What can hang from each mark
zeza: dovebi fudi sulof
lelez: bavorov
zogo: kinib
kaged: dovebi
siku: dovebi
lonug: kinib
rakek: bavorov
lidas: kinib
batu: dovebi
bofav: dovebi nuluve
kura: dovebi
kinib: lidas lonug zogo
bavorov: lelez rakek
dovebi: batu bofav dipov kaged kura laki lelez zeza zogo
doga: sulof
nalif: nuluve
sulof: doga
nuluve: bofav nalif

Each row was made from one small tree. The marks that hang from a mark follow it in brackets, in alphabetical order. Every link used is in the known rows. Write each row's tree.
(in the rows, 128 means zero)
Known rows
nalif{nuluve{bofav{dovebi{kaged kura laki lelez}}}}: [157 112 182  37 176 113 181  83 158 184 109  78 120 158  91 141 161 147
 153 125 113 124 135  97 101  79 149 152 170 112 139  84  64 111 221  50
 111 124  86  92  88 136 142]
nuluve{bofav{dovebi{batu}} nalif}: [136 150 167  70 157  95 138 105 142 137 139  95 138 155  87 141 178 114
  91 154 163 119 136 147 108 137 134 158 168 162 123 137 118 129 143  93
 115 121 106 163  53 146 129]
zeza{dovebi}: [126 129 142 134 138 131 123 107 109 126 122 107 140 149 108 153 126 134
 140 141 126 133 129 119 129 134 119 122 120 138 138 142 104 128 132 126
 141 128 131 130 123 140 119]
nalif{nuluve{bofav{dovebi{dipov laki}}}}: [111 107 142  41 184 122 159 114 151 179 122 118 103 161 108 133 156 143
 144 123 146 116 119  89  80 116 130 163 172 155 146 119 104 148 209  69
 125 124 109 111 101 141 153]
batu{dovebi{bofav lelez{bavorov} zeza}}: [164 148 197 123 126  92 151 134 127 145 111 125 111 168  83 152 178 143
 155 133 154 120 121  94 163 110 105 102 142 109 172 128  96 129 171  92
 125 127  62  98 115 124 140]
lidas{kinib{zogo}}: [143 110 184 136  96 130 123 137 162 159 135 108 116  83 106 138 143 103
 122 132 127 138 125 130 125 121 127 130 103 104 131 121 134  85 132 115
 147 119 137 154 146  90 131]
batu{dovebi{dipov kaged kura lelez{bavorov{rakek}}}}: [172 158 171  82 157  80 224 160 111 181  96 114 108 148  76 125 165 161
 167 156 103 158 116 114 141  83 115 105 156  77 129 138  64  93 211  94
 121 155  91 110  75 160 129]
nuluve{bofav{dovebi}}: [137 128 160 118 142 120 135  85 118 150 137 118 132 151 104 145 135 126
 134 125 144 113 140 117 102 116 133 146 147 140 136 125 119 136 153 107
 128 101 141 157 110 134 137]
dovebi{batu bofav dipov lelez zeza zogo}: [129 204 186  59 130 110 182 182 161 183 132  88 143 164  78 146 195 118
 136 151 121 111 110 101 203 102 119 132 169 142 165 137  87 125 176  70
 147 171   4  91  53 117 128]
batu{dovebi{bofav{nuluve} kaged zeza}}: [139 175 177 106 134 111 151 123 122 168 144  95 169 188 105 142 186 158
 163 175 127  88 149  89 149  96 109 111 163 107 152 139  93 132 144  70
  87 142  95 119 118 151 142]
kura{dovebi{bofav dipov kaged laki}}: [137 173 136  50 122 106 200 150 122 185 134 113 157 181 114 139 183 139
 150 182 149 121 136  98 110 107  86 103 157 129 155 147  90 105 207  67
 133 158  49 114  90 166 147]
nuluve{bofav{dovebi{batu laki lelez}} nalif}: [167 130 193  15 175  78 149 129 160 165 125  98 127 152  89 155 205 122
  87 148 152 124 116 132 125 131 129 164 179 177 125 110 112 113 167  72
 146 136  55 115  32 137 127]
lonug{kinib}: [127 106 147 151 123 121 113 140 135 125 138 128 128 113 102 130 122 141
 114 131 147 144 139 139 119 137 131 142 121 105 132 120 150 118 117 116
 132 152 122 127 121 139 131]
bavorov{lelez rakek}: [144 124 124 141 147 109 112 150 134 171 147 125 133 112 134 124 112 157
 126 129 143 121 109 144 130 104 129 114 151 118 135 145 119 156 128 101
 147 140 103 122  90 134 139]
siku{dovebi{bofav kaged kura lelez}}: [170 159 175 102 143  87 195 110 120 168 102  87 144 154 108 146 168 132
 152 166 125 125 140 116 147 110 116 104 156  78 149 125  59 100 189  69
 141 138  60  92  99 144 169]
kura{dovebi{batu bofav{nuluve} dipov lelez zogo}}: [132 184 177  54 134 113 201 152 161 213 125  80 158 174  99 163 216 152
 152 160 108 131 129  84 177 129 110 138 174 139 157 135  62 116 183  64
 153 151  37  98  74 135 177]
nalif{nuluve{bofav{dovebi}}}: [115 108 148 114 162 131 131  74 144 141 130 103 114 158 110 138 135 139
 138 112 155 114 136 112  76 122 146 152 157 134 140 121 100 159 165  87
 103  90 145 138 125 131 154]
zeza{dovebi{kura lelez zogo} fudi}: [152 141 209 122 108 135 181  85 135 173 119  65 148 159  91 183 129 151
 175 107  68 139 123  72 162 110 146 120 153 109 143 108  50  89 164 116
 146 139  87  88 137 126 106]
doga{sulof}: [140 133 137 118 114 121 117 127 155 117 115 127 133 108 134  94 124 107
 113 142 108 129 135 130 113 136 134 127 121 135 141 145 129 153 114 111
 129 128 121 134 142 141 142]
zeza{fudi sulof{doga}}: [149 127 126 123 115 127 155 123 135 123 127 113 140 179 120 114 123 126
 142 110 130 121 150 109  98 143 136  82 155 147 111 122  91 123 100 121
 150 100 139 134 161 153 120]
kura{dovebi}: [128 138 130 137 115 124 132 103 116 132 139 112 141 141 139 126 145 137
 139 138 146 143 136 128 121 132 111 118 119 144 147 133 111 117 150 127
 126 120 123 138 126 140 141]
dovebi{batu dipov}: [112 161 117  69 154 113 163 161 143 140 131 114 137 140 108 121 159 108
 116 159 129 136 118 137 155 137 121 140 147 142 132 145 118 116 149 120
 136 148 104 122  73 149 122]
siku{dovebi{dipov kura laki zogo}}: [149 147 162  50 142 128 201 143 125 213 101 123 116 126 114 112 166 126
 170 136  81 158 105  81 158 128 117 133 148 127 144 141 101  92 201  92
 150 164  65 103 105 145 150]
kaged{dovebi}: [135 129 139 120 125 113 118 112 127 132 146 128 135 154 125 133 142 143
 124 127 135 118 145 107 123 120 103 127 123 127 142 127 113 120 112 130
 115 120 146 129 130 139 148]
nuluve{bofav}: [136 131 146 119 133 130 126 119 119 130 134 135 124 142 101 138 135 126
 109 116 130 122 135 115 104 118 130 132 157 130 117 119 130 132 147 106
 120 121 124 138 116 129 124]
lonug{kinib{zogo}}: [129  91 175 155  98 135 117 126 140 161 137 109 125  98  90 143 119 119
 118 125 144 131 136 124 111 117 132 131 114  98 132 116 150  89 123 110
 149 149 126 138 131 114 117]
rakek{bavorov}: [128 117 138 130 133 119 136 124 131 125 101 135 122 125 129 146 126 139
 145 134 151 130 129 128 117 117 119 121 127 117 153 134 107 117 137 134
 125 146 129 129 140 125 118]
dovebi{zogo{kinib}}: [139 129 177 117 100 146 134 144 147 146 141 100 128 110 121 143 136 142
 117 122 111 140 126 114 138 125 135 146 122 112 110 132 135 114 121 103
 153 134 112 160 114 103 123]
lonug{kinib{lidas zogo}}: [129  85 204 151  91 125  94 126 140 168 127 122 122  95  82 136 116 129
 116  99 152 133 116 144 116 120 138 142 106  98 124 113 147  83 115  85
 153 156 157 159 144 113 108]
kaged{dovebi{batu bofav{nuluve} kura lelez}}: [158 149 183  59 145  96 166 107 166 173 122  86 155 181  84 148 189 155
 129 144 100 114 155  91 173 108 103 144 148 104 157  97  66 104 127  73
 138 117  81  82  90 139 179]
kinib{lonug zogo}: [108 109 167 118  82 150 130 108 136 189 104 109 119 117 127 145 136 104
 128 121 122  99 131  98 107  84 134 127 133 114 101 131 137  94 130 121
 159 105 155 128 136 122 118]
kaged{dovebi{batu lelez}}: [155 140 159  77 147  89 135 131 150 132 146 102 143 160 113 150 180 128
 102 141 135 128 134 125 166 123 106 134 138 137 146 117  88 107 120 120
 129 128 106  99  78 136 140]
nalif{nuluve}: [109 107 117 125 147 137 126 116 154 120 121 113 110 133 136 119 128 138
 128 114 141 129 125 123 103 132 139 131 139 125 133 123 109 150 140 108
 105 119 131 109 142 124 141]
zeza{dovebi{dipov} sulof}: [127 138 119 101 159 135 147 153 102 151 114 103 132 170  95 126 136 130
 143 159 121 131 132 109 130 140 116 126 148 160 137 157  82 131 154 103
 148 145 124 127 116 152 127]
bofav{dovebi nuluve{nalif}}: [115 119 153 112 155 104 117 102 144 165 120  99 133 132 132 141 154 165
 135 147 128 110 145 122 116 140 136 175 139 146 130 129 115 148 117 110
 123 128 144 140 111 135 170]
nuluve{bofav nalif}: [128 137 154 105 140 113 116 135 132 125 127 128 113 137  96 133 152 139
  81 129 140 119 135 131  93 130 131 144 169 145 106 124 139 133 142  99
 112 140 111 145  92 129 131]
kaged{dovebi{kura laki lelez}}: [167 115 176  56 142 101 149 119 147 168 119 119 121 145 112 132 159 155
 133 117  94 131 124  87 153  96 104 137 123 128 149  89  95  86 155 105
 141 139  96  80 106 127 148]
bofav{dovebi{dipov laki} nuluve}: [121 114 137  51 172 113 159 125 145 208 115 122 131 140 129 142 159 154
 168 149 108 113 127  86 135 125 118 177 138 150 150 124 112 134 162 101
 149 140 123 111 108 150 164]
dovebi{lelez zogo}: [147 136 173 111 119 132 147 149 145 165 123 111 125 125 120 153 152 137
 137 114  91 135 113 104 163 114 142 132 145 125 128 118 106 117 148 113
 140 146  91 108 118 100 133]
siku{dovebi}: [143 125 133 136 150 108 133 110 110 136 120 126 130 128 143 135 145 117
 136 143 147 140 129 127 126 152 117 120 132 128 141 144 111 127 140 122
 136 119 122 120 125 142 153]
bofav{dovebi{dipov kaged lelez{bavorov}}}: [142 140 155  94 151  82 194 137 127 178 100 109 113 137  89 168 157 135
 168 165 129 132 141 115 141  98 132 149 139  92 145 129  62 116 207 116
 130 144 110 116  87 154 147]
nuluve{bofav{dovebi{lelez zeza{sulof}}}}: [158 136 178 110 163 111 118 112 121 160 134  92 135 166  90 131 157 127
 135 125 147 104 138 111 139 103 141 150 164 170 155 113  77 146 160  77
 134 115  96 125  93 119 132]

Which tree is each row?
[163 145 201  38 151 112 154 121 170 219 131  78 159 144 105 152 205 134
 168 139  97 124 118  88 205  98 139 174 143 166 160 106  80 122 143  79
 141 144  43  88  71 128 127] | bofav{dovebi{batu laki lelez zeza zogo} nuluve}
[154 139 233  43 116 111 124 119 162 183 147  82 156 127  98 128 180 121
 134 120 149 135  96 138 177 107 133 181 108 159 142 128 118 102 120  55
 162 137  84 173  66 123  85] | bofav{dovebi{batu laki zeza zogo{kinib{lidas}}}}
[120 106 195 121  75 140 122 132 163 182 113 109 111  89 115 141 153  98
 118 133 123 120 131 116 109  93 130 140 114  97 108 124 146  77 131 114
 164  96 158 140 143 110 135] | lidas{kinib{lonug zogo}}
[ 98 155 145 114 154 104 138 121 123 164 142 102 137 140 121 124 136 133
 165 145 145 101 126 120 156 106 119 158 121 159 176 140 110 145 162 125
 129 140 116 132  87 136 141] | bofav{dovebi{dipov zeza}}
[174 102 156  81 168  90 145 134 127 164 108 129 120 127 146 149 172 128
 133 137 137 143 108 112 143 144 111 125 143 142 145 119 101 113 170 103
 166 140  74  74 103 134 148] | siku{dovebi{laki lelez}}
[162 156 155  31 148 114 179 124 137 178 119  86 184 200  77 172 195 130
 142 199 120 120 149 101 135 117 104 123 159 121 134 135  66 112 143  53
 135 136  48 101  86 184 114] | zeza{dovebi{batu bofav{nuluve} kaged laki}}
[140 168 171 102 114  99 151  74 145 136 162  78 173 178  99 126 151 124
 141 127 125 116 148 103 165  94 116 130 137 124 169 105  69  96 112 124
  93 119  98 104 106 163 100] | kaged{dovebi{batu kura zeza{fudi}}}
[156 114 163  69 147 119 143  96 126 168 131 133 128 152 104 141 150 124
 136 123 142 118 128 101  96 113 125 146 146 154 135 115 126 126 165  91
 140 109 111 136 109 140 130] | nuluve{bofav{dovebi{laki}}}
[170 151 175  86 145 108 170 136 141 165 123  94 142 131 121 153 193 102
 129 147 121 158 110 124 182 149 129 124 159 131 135 143  82 103 154 104
 149 139  61 102  83 128 139] | siku{dovebi{batu lelez zogo}}
[130 135 169 102 148 102 123 100 128 145 134 108 122 147 100 139 152 141
 108 135 152 112 140 129  86 130 135 159 159 153 124 130 127 140 148  99
 118 121 128 164  87 133 145] | nuluve{bofav{dovebi} nalif}
[149 164 177  85 132 120 188 105 127 180 118  95 162 181  95 129 172 160
 167 169  88 110 150  88 137 102 115 106 163  78 133 132  90 102 157  68
  97 130 115 123 128 151 157] | batu{dovebi{bofav{nuluve} kaged kura}}
[145 163 121  48 152 118 163 188 119 177 127 111 142 160 102  98 167 118
 144 172 124 116 133 106 144  90 120 132 165 156 137 137  86 118 172  74
 112 177  59 108  91 163 101] | dovebi{dipov kaged laki zeza{sulof}}
[139 178 148  62 139  97 163 151 161 154 125  82 165 169  91 147 199 137
 100 196 134 107 158 135 127 127 124 137 181 111 110 138  92 126 120  58
 102 149  65 124  73 159 140] | dovebi{batu bofav{nuluve{nalif}} kaged}
[167 179 143  68 108 113 171 137 118 160 132  99 165 212  99  95 188 131
 156 168 163 112 154 106 109  99  93  63 140 165 151 136  76 118 156  52
 141 124  40 140 103 173 131] | kura{dovebi{bofav kaged laki zeza{sulof{doga}}}}
[141 145 135 135 116 120 138 121 132 123 138 104 149 182 115 107 129 126
 149 113 140 107 147 107 123 123 135  87 148 160 133 118  87 137  97 118
 135 110 113 127 145 152 108] | dovebi{zeza{fudi sulof{doga}}}
[157 141 142  61 128 126 180 126 131 164 113 115 142 133 107 113 141 128
 146 149  93 139 132 117 133  87 129 126 135 103 119 110 106  85 166  96
 116 151  90 113 110 153 107] | dovebi{kaged kura laki}
[141 147 182 113 135  99 121 105 134 146 135  97 132 145 103 125 148 157
 140 116 108 114 134 100 181  81 108 142 116 127 176  96  85 111 141 117
 119 139 103  93  93 121 147] | kaged{dovebi{kura lelez zeza}}
[164 176 169  67  77 133 197 132 129 194 141 103 161 180 111 144 187 133
 162 161 127 132 134  83 117  99 107  93 154 117 140 143  86  97 183  60
 120 145  32 128 123 149 129] | kura{dovebi{bofav kaged laki zogo}}
[160 146 175  65 146  98 152 150 152 193 120 103 159 166 104 160 188 160
 149 159 115  92 140  84 162  79 114 137 161 117 154  97  76 130 162  52
 130 161  25  65  96 137 136] | dovebi{bofav{nuluve} kaged laki lelez zeza}
[135 139 174 108 137  91 134 125 151 169 117  89 137 159 124 162 194 186
 118 153 144 116 146 107 126 141 105 138 160 143 150 118  88 136 153  72
 141 139  69 103  98 127 194] | kura{dovebi{bofav{nuluve{nalif}} lelez}}
[146 158 207 126  99 127 163 103 149 174 133  76 143 140 105 148 134 145
 170  92  77 122 122  81 185  85 153 131 152 114 156  93  70 101 156 113
 120 149  62  83 127 114 103] | dovebi{kura lelez zeza{fudi} zogo}
[110 144 173 115 153 103 116  82 141 173 116  79 138 127 108 110 150 171
 156 141 108 106 149 119 154 105 139 185 123 145 159 111 102 141 131 101
 106 135 119 132  91 137 159] | bofav{dovebi{kura zeza} nuluve{nalif}}
[158 163 152  13 144  94 172 161 165 172 120  96 161 173  94 143 213 137
 101 194 130 112 147 120 121 124 116 141 182 124 108 131  99 116 134  44
 115 156  34 107  69 168 129] | dovebi{batu bofav{nuluve{nalif}} kaged laki}
[154 170 190  40 121 131 177  98 150 196 134  80 155 143  93 103 172 104
 175 138  99 141 113 108 189  87 136 152 119 155 163 123  98  99 156  89
 127 135  45 127  76 142 101] | bofav{dovebi{batu kura laki zeza zogo}}
[164 141 179  52 127 123 182 118 130 168 116 125 134 170 105 110 166 140
 156 138 112 121 110  86 133 118  99  95 146 119 148 131 130  95 169  76
 137 128  76 112 125 135 138] | batu{dovebi{bofav kura laki}}
[159 125 169  58 138 125 164 117 129 159 119 128 127 141 121 101 156 137
 154 132  95 141 106  97 143 118 109 111 135 131 137 123 134  83 163 109
 127 137 112 117 119 137 124] | batu{dovebi{kura laki}}
[131 157 175  92 127 118 156 117 146 202 128  74 151 141 113 152 179 160
 154 166  95 111 152 106 123 110 151 165 159 119 114 139  87 127 133  89
  92 149 122 153 108 144 153] | bofav{dovebi{kaged zogo} nuluve{nalif}}
[166 183 166  75 124 121 208 109 126 175 118  79 162 137  99 120 182  94
 152 174  95 165 135 126 168 115 138 114 153  91 125 150  66  77 162  93
 106 141  74 132  86 164 121] | siku{dovebi{batu kaged kura zogo}}
[105 135 192  73 147 113 144 147 165 203 130  72 125 113 117 154 171 185
 127 153 104 117 138  99 134 136 135 207 144 135 121 143 118 134 141  84
 152 155 128 164  73 117 177] | bofav{dovebi{dipov zogo{kinib}} nuluve{nalif}}
[191 126 189  40 126 109 194 130 157 192 102 113 113 137  83 160 193 106
 158 131 118 164 110 103 167 117 138 147 132 128 139 121  81 100 171 101
 151 124  48 110  90 138 115] | bofav{dovebi{batu laki lelez{bavorov} zogo}}
[157 123 162 120 161  99 154 103 122 154  99 104 121 116 127 132 149 134
 145 131 113 148 121 124 161 132 125 126 133 113 149 115  86 105 170 110
 153 128 102  91 106 127 165] | siku{dovebi{kura lelez}}
[157 156 168 124 111 126 168 123 119 175 122 117 137 157 122 146 165 118
 151 139 136 128 126  92 129 141 118 103 157 111 145 159  98 130 150  82
 144 122  69 125 137 131 163] | siku{dovebi{bofav zogo}}
[181 150 175  48 147  77 178 122 141 172 116  96 138 148  79 154 193 102
 158 171 152 141 133 128 177  82 129 146 130 125 156 114  60 105 181  93
 124 137  35  98  56 165  95] | bofav{dovebi{batu kaged laki lelez{bavorov} zeza}}
[117 192 165 111 100 122 185 147 137 183 156  86 162 160 106 152 148 133
 170 144 102 105 134  82 155  81 140 124 177 109 142 136  70 113 168 110
  90 177  75 113 115 153  90] | dovebi{dipov kaged zeza{fudi} zogo}
[146 143 154   4 170 101 194 165 162 173 104 108 126 131  96 120 173 123
 125 146  92 147 100 122 187 114 121 150 148 141 141 105  99  83 192  94
 164 170  49  71  46 138 125] | dovebi{batu dipov kura laki lelez}
[171 141 214  76 128  89 162 125 144 167 147 105 153 195 124 164 182 150
 156 126 147  92 107  66 152 112 102  92 182 141 176 111  94 114 164  79
 138 140  33  62 121 128 113] | batu{dovebi{bofav laki lelez zeza{fudi}}}
[127 131 164  32 170  93 151 140 137 184 123 125 109 149  97 136 172 144
 112 147 144 110 121 105  91 127 118 169 173 174 130 133 132 129 191  81
 139 153  93 138  61 145 147] | nuluve{bofav{dovebi{dipov laki}} nalif}
[127 133 153 126 140 131 135 103 122 159 113 101 153 181  94 173 146 158
 152 151 120 109 148  90 126 132 107 130 138 124 147 136  90 147 126  84
 147 118 108 115 137 144 155] | zeza{dovebi{bofav{nuluve}}}
[180 182 138  32 127 116 173 168 137 162 136  91 176 196  82 104 197  86
 125 186 154 111 141 124 145 100 115 107 170 145 141 139  78 116 140  41
 115 144   7 110  83 165  89] | dovebi{batu bofav kaged laki zeza{sulof}}
